Each row was made from one path, in order. Every step used is in the known rows, and no mark comes twice. Write each row's path.
Known rows
M-W: [ 0.14  0.26 -0.13 -0.14 -0.17 -0.17 -0.49  0.14 -0.12 -0.16 -0.03  0.10
  0.15 -0.27  0.04  0.09  0.08  0.20  0.03 -0.16  0.10  0.13  0.07  0.29
 -0.04]
B-C: [-0.13  0.46 -0.14 -0.20  0.15 -0.43 -0.31 -0.02  0.09  0.18  0.08 -0.18
  0.13  0.08 -0.04 -0.07  0.21  0.03 -0.09 -0.10  0.32  0.05  0.11 -0.06
 -0.27]
Y-B-C-M: [ 0.02  0.30  0.06 -0.16  0.56 -0.42 -0.32 -0.24  0.05  0.20 -0.14 -0.21
  0.14 -0.39 -0.03 -0.29  0.07  0.11 -0.09  0.04  0.38 -0.14 -0.10  0.02
 -0.22]
C-Z-W-M-Y: [-0.07 -0.03  0.05  0.20 -0.18 -0.11 -0.33  0.51  0.16 -0.26 -0.02 -0.23
 -0.50 -0.17  0.22  0.28  0.15 -0.04  0.30 -0.11  0.05  0.22  0.00 -0.18
 -0.07]
C-B-Y-M-W: [ 0.08 -0.04  0.39  0.01 -0.10 -0.09 -0.19  0.18  0.06 -0.01 -0.03 -0.24
  0.03 -0.19  0.14  0.30 -0.07  0.48 -0.10 -0.18  0.14  0.27 -0.11  0.39
  0.09]
W-M: [-0.01  0.30  0.02 -0.02 -0.04 -0.29 -0.45  0.30 -0.21 -0.21 -0.16 -0.24
 -0.29 -0.27 -0.13  0.02  0.30 -0.16  0.36 -0.03  0.08  0.07  0.11 -0.09
 -0.41]
C-M-Y-B: [-0.15  0.13  0.10 -0.04  0.53 -0.28 -0.31 -0.15 -0.04 -0.12 -0.12 -0.43
 -0.06 -0.65 -0.15 -0.29  0.13  0.48 -0.14  0.12  0.27 -0.08 -0.03 -0.17
  0.26]
Z-W-M-C-B-Y: [-0.16 -0.06  0.15  0.11 -0.03 -0.09 -0.20  0.26 -0.06  0.20 -0.13 -0.21
  0.12  0.01  0.23  0.52  0.52  0.22 -0.06 -0.19  0.00  0.33  0.11 -0.04
 -0.33]
Z-W: [-0.05  0.26 -0.33 -0.03 -0.17 -0.05 -0.36  0.22 -0.15  0.05  0.02 -0.09
 -0.12  0.07  0.06  0.14  0.41 -0.08  0.09 -0.17  0.35  0.09  0.07  0.09
 -0.14]
Z-W-M-Y-B: [-0.26  0.06  0.04  0.17  0.14 -0.12 -0.32  0.02  0.07  0.02 -0.25 -0.36
 -0.13 -0.43 -0.16  0.15  0.44  0.03  0.07 -0.09  0.08  0.05 -0.05  0.09
 -0.11]
C-Z-W: [ 0.17  0.09 -0.25  0.06 -0.28 -0.04 -0.35  0.47  0.08 -0.05  0.16  0.03
 -0.41  0.11  0.35  0.19  0.05 -0.13  0.26 -0.12  0.27  0.13  0.01 -0.04
 -0.04]
C-B-Y-M-W-Z: [ 0.01 -0.13  0.29  0.12 -0.04 -0.11 -0.12  0.28  0.05  0.12 -0.06 -0.26
 -0.17 -0.27  0.15  0.39 -0.05  0.44 -0.18 -0.06  0.15  0.21 -0.08  0.43
  0.01]
J-C-B-Y-M-W: [ 0.11  0.12  0.24 -0.19  0.09 -0.13 -0.09 -0.02  0.27 -0.03  0.10 -0.02
  0.21 -0.15  0.24  0.24 -0.17  0.41 -0.28  0.26  0.31  0.17 -0.06  0.27
  0.16]
Y-B-C: [-0.01  0.35 -0.09 -0.09  0.42 -0.42 -0.32 -0.25  0.28  0.35 -0.09 -0.12
  0.20 -0.18 -0.19 -0.20  0.14 -0.01 -0.18 -0.03  0.33 -0.17 -0.01  0.12
 -0.24]
M-Y-B-C: [-0.35  0.28  0.02 -0.04  0.50 -0.43 -0.24 -0.32  0.43  0.30 -0.05 -0.36
  0.29 -0.30 -0.29 -0.20  0.18  0.31 -0.38 -0.01  0.21 -0.11  0.03 -0.03
  0.15]
Y-M: [ 0.02  0.30  0.04 -0.16 -0.17 -0.29 -0.17  0.07 -0.12  0.18 -0.01 -0.31
 -0.27 -0.14 -0.20 -0.20 -0.02 -0.16  0.08 -0.02  0.45 -0.09  0.15  0.32
 -0.12]
B-C-Z-W-M: [ 0.00  0.16  0.02  0.04 -0.10 -0.31 -0.30  0.35  0.20 -0.05  0.02 -0.13
 -0.28  0.07  0.33  0.29  0.09 -0.25  0.26 -0.16  0.18  0.25 -0.05 -0.02
 -0.46]
B-Y-M-C-Z-W: [-0.13 -0.10  0.20 -0.01 -0.28 -0.20  0.10  0.22  0.16  0.42  0.03 -0.18
 -0.21  0.32  0.15  0.08 -0.07  0.21 -0.21 -0.06  0.45  0.06  0.20  0.14
  0.07]
W-Z: [-0.12  0.25 -0.36  0.04  0.04 -0.24 -0.30  0.28 -0.11  0.20 -0.07 -0.11
 -0.37 -0.16 -0.03  0.05  0.24 -0.07  0.06  0.10  0.26 -0.10  0.20  0.02
 -0.25]
W-M-Y-B-C: [-0.32  0.22  0.24  0.04  0.46 -0.47 -0.30 -0.14  0.23  0.07 -0.25 -0.47
  0.04 -0.47 -0.30 -0.06  0.27  0.12 -0.08 -0.03  0.02 -0.01  0.00 -0.06
 -0.21]
Z-W-M: [-0.06  0.18 -0.10  0.07 -0.17 -0.13 -0.39  0.33 -0.24 -0.11 -0.18 -0.22
 -0.27 -0.15  0.04  0.28  0.44 -0.23  0.33 -0.15  0.15  0.18  0.01  0.08
 -0.40]

Which path is each row?
[ 0.03  0.19  0.17 -0.17  0.17 -0.16  0.01  0.01  0.30  0.11  0.16 -0.17
  0.02  0.00  0.13  0.13 -0.05  0.31 -0.24  0.34  0.41  0.07  0.01  0.01
  0.11]
J-C-B-Y-M
[-0.22 -0.03  0.21  0.02 -0.22 -0.27 -0.05  0.21 -0.06  0.12 -0.19 -0.22
 -0.26 -0.12 -0.01  0.12 -0.14  0.29 -0.11  0.02  0.36  0.00  0.03  0.49
  0.06]
B-Y-M-W-Z
[-0.23  0.12  0.25 -0.04 -0.18 -0.32 -0.05  0.18 -0.04  0.06 -0.09 -0.38
 -0.30  0.10 -0.19 -0.15 -0.04  0.24 -0.01  0.01  0.52 -0.02  0.08  0.10
  0.11]
B-Y-M
[ 0.14  0.16 -0.20 -0.12 -0.06 -0.25 -0.26  0.23  0.21  0.32  0.19  0.11
 -0.01  0.09  0.15 -0.04  0.03  0.08 -0.13 -0.05  0.14  0.00  0.39 -0.17
 -0.11]
M-C-Z
[-0.28  0.19  0.15  0.02  0.11 -0.31 -0.39  0.17 -0.02 -0.24 -0.17 -0.47
 -0.22 -0.39 -0.22  0.04  0.33  0.16  0.15 -0.02  0.01  0.12  0.13 -0.19
 -0.10]
W-M-Y
[-0.35  0.11  0.09  0.11  0.27 -0.29 -0.24 -0.11  0.23  0.14 -0.25 -0.42
  0.06 -0.31 -0.09  0.19  0.43 -0.01 -0.05 -0.14  0.11  0.06 -0.12  0.12
 -0.23]
Z-W-M-Y-B-C
[-0.23  0.09 -0.01  0.09  0.33 -0.30 -0.21 -0.10  0.56  0.26  0.01 -0.25
  0.07 -0.17  0.02  0.01  0.09  0.21 -0.27 -0.10  0.20 -0.02 -0.11  0.00
  0.12]
M-Y-B-C-Z-W
[ 0.06  0.16 -0.08 -0.06  0.13 -0.18 -0.42  0.23 -0.38 -0.20 -0.14 -0.03
 -0.22 -0.59  0.26  0.13  0.04  0.26  0.08  0.09  0.20  0.09  0.02  0.24
 -0.11]
C-M-W-Z
[ 0.20  0.38 -0.20 -0.23  0.26 -0.10 -0.31  0.03  0.25  0.01  0.23  0.03
  0.14 -0.14  0.19  0.16  0.16  0.14 -0.17  0.30  0.21  0.07  0.05 -0.15
 -0.04]
J-C-B
[-0.01  0.12  0.00 -0.07 -0.20 -0.21 -0.19  0.11 -0.12  0.22 -0.14 -0.12
 -0.27 -0.43 -0.02  0.11 -0.11 -0.08 -0.01 -0.03  0.30 -0.06  0.12  0.73
 -0.19]
Y-M-W-Z
[ 0.07  0.13 -0.13  0.05  0.20 -0.27 -0.27  0.01  0.43  0.34 -0.02  0.00
 -0.02 -0.02  0.14  0.00 -0.01 -0.15 -0.04 -0.10  0.34 -0.05 -0.14  0.15
 -0.21]
Y-B-C-Z-W
[-0.23  0.23  0.06 -0.10  0.31 -0.24 -0.34  0.07 -0.21 -0.27  0.01 -0.46
 -0.16 -0.44 -0.04 -0.17  0.22  0.51 -0.03  0.05  0.26  0.07  0.04 -0.30
  0.26]
C-M-Y
[-0.23  0.20 -0.06  0.00  0.39 -0.25 -0.30 -0.14  0.26  0.15 -0.07 -0.34
  0.06 -0.43 -0.37 -0.22  0.22  0.35 -0.24  0.01  0.18 -0.18  0.04 -0.05
  0.26]
M-Y-B
[ 0.08  0.07  0.04  0.10  0.22 -0.32 -0.30  0.08  0.35  0.18 -0.15 -0.09
 -0.15 -0.20  0.14  0.11  0.02 -0.27  0.17 -0.11  0.20  0.01 -0.15  0.13
 -0.43]
Y-B-C-Z-W-M
[ 0.23  0.36 -0.25 -0.19  0.04 -0.22 -0.28  0.22  0.34 -0.11  0.27  0.23
 -0.23  0.02  0.25 -0.05 -0.14 -0.06  0.05  0.38  0.32 -0.03  0.14 -0.28
  0.04]
J-C-Z
[ 0.02  0.26  0.00 -0.18  0.24 -0.13 -0.17  0.11  0.28 -0.08  0.20 -0.02
  0.12  0.05  0.20  0.18  0.13  0.44 -0.23  0.32  0.30  0.16  0.00 -0.28
  0.13]
J-C-B-Y
[-0.07  0.03  0.28  0.03  0.14 -0.23 -0.25  0.26  0.01  0.13 -0.10 -0.23
  0.12 -0.12  0.05  0.30  0.37  0.36 -0.08 -0.06 -0.07  0.28  0.25 -0.20
 -0.33]
W-M-C-B-Y
[-0.17  0.14  0.06  0.02  0.43 -0.38 -0.24 -0.12  0.60  0.21  0.03 -0.26
  0.02 -0.23 -0.12 -0.16 -0.02  0.29 -0.27  0.00  0.19 -0.08 -0.01 -0.13
  0.14]
M-Y-B-C-Z
[ 0.16  0.26 -0.33 -0.12 -0.05 -0.06 -0.22  0.24  0.31 -0.04  0.26  0.21
 -0.22  0.12  0.39  0.16 -0.03 -0.12  0.05  0.29  0.37  0.02  0.05 -0.14
  0.02]
J-C-Z-W
[ 0.01  0.02  0.30  0.02 -0.03 -0.16 -0.10  0.23  0.08  0.10  0.02 -0.42
 -0.15 -0.05  0.03  0.14  0.04  0.38 -0.09 -0.07  0.30  0.18 -0.04  0.09
  0.04]
C-B-Y-M
[ 0.00  0.10  0.11  0.06  0.07 -0.09 -0.29  0.31  0.08 -0.04  0.09 -0.21
  0.00  0.04  0.10  0.22  0.24  0.50 -0.08 -0.09  0.16  0.27 -0.04 -0.24
  0.08]
C-B-Y
[-0.26  0.08  0.25 -0.16 -0.09 -0.36  0.07  0.04  0.04  0.43 -0.07 -0.31
  0.00  0.18 -0.18 -0.13  0.05  0.34 -0.32  0.01  0.47 -0.04  0.32  0.10
  0.07]
B-Y-M-C
[ 0.11  0.24  0.11 -0.14  0.49 -0.38 -0.38 -0.29  0.02  0.08 -0.19 -0.05
  0.30 -0.54  0.02 -0.14 -0.01  0.25 -0.15 -0.05  0.28 -0.03 -0.17  0.30
 -0.16]
Y-B-C-M-W
[ 0.16  0.23  0.02 -0.17  0.04 -0.21 -0.48  0.13 -0.41 -0.36 -0.10 -0.05
  0.01 -0.51  0.17 -0.01  0.05  0.34  0.11 -0.04  0.21  0.16 -0.04  0.16
 -0.02]
C-M-W
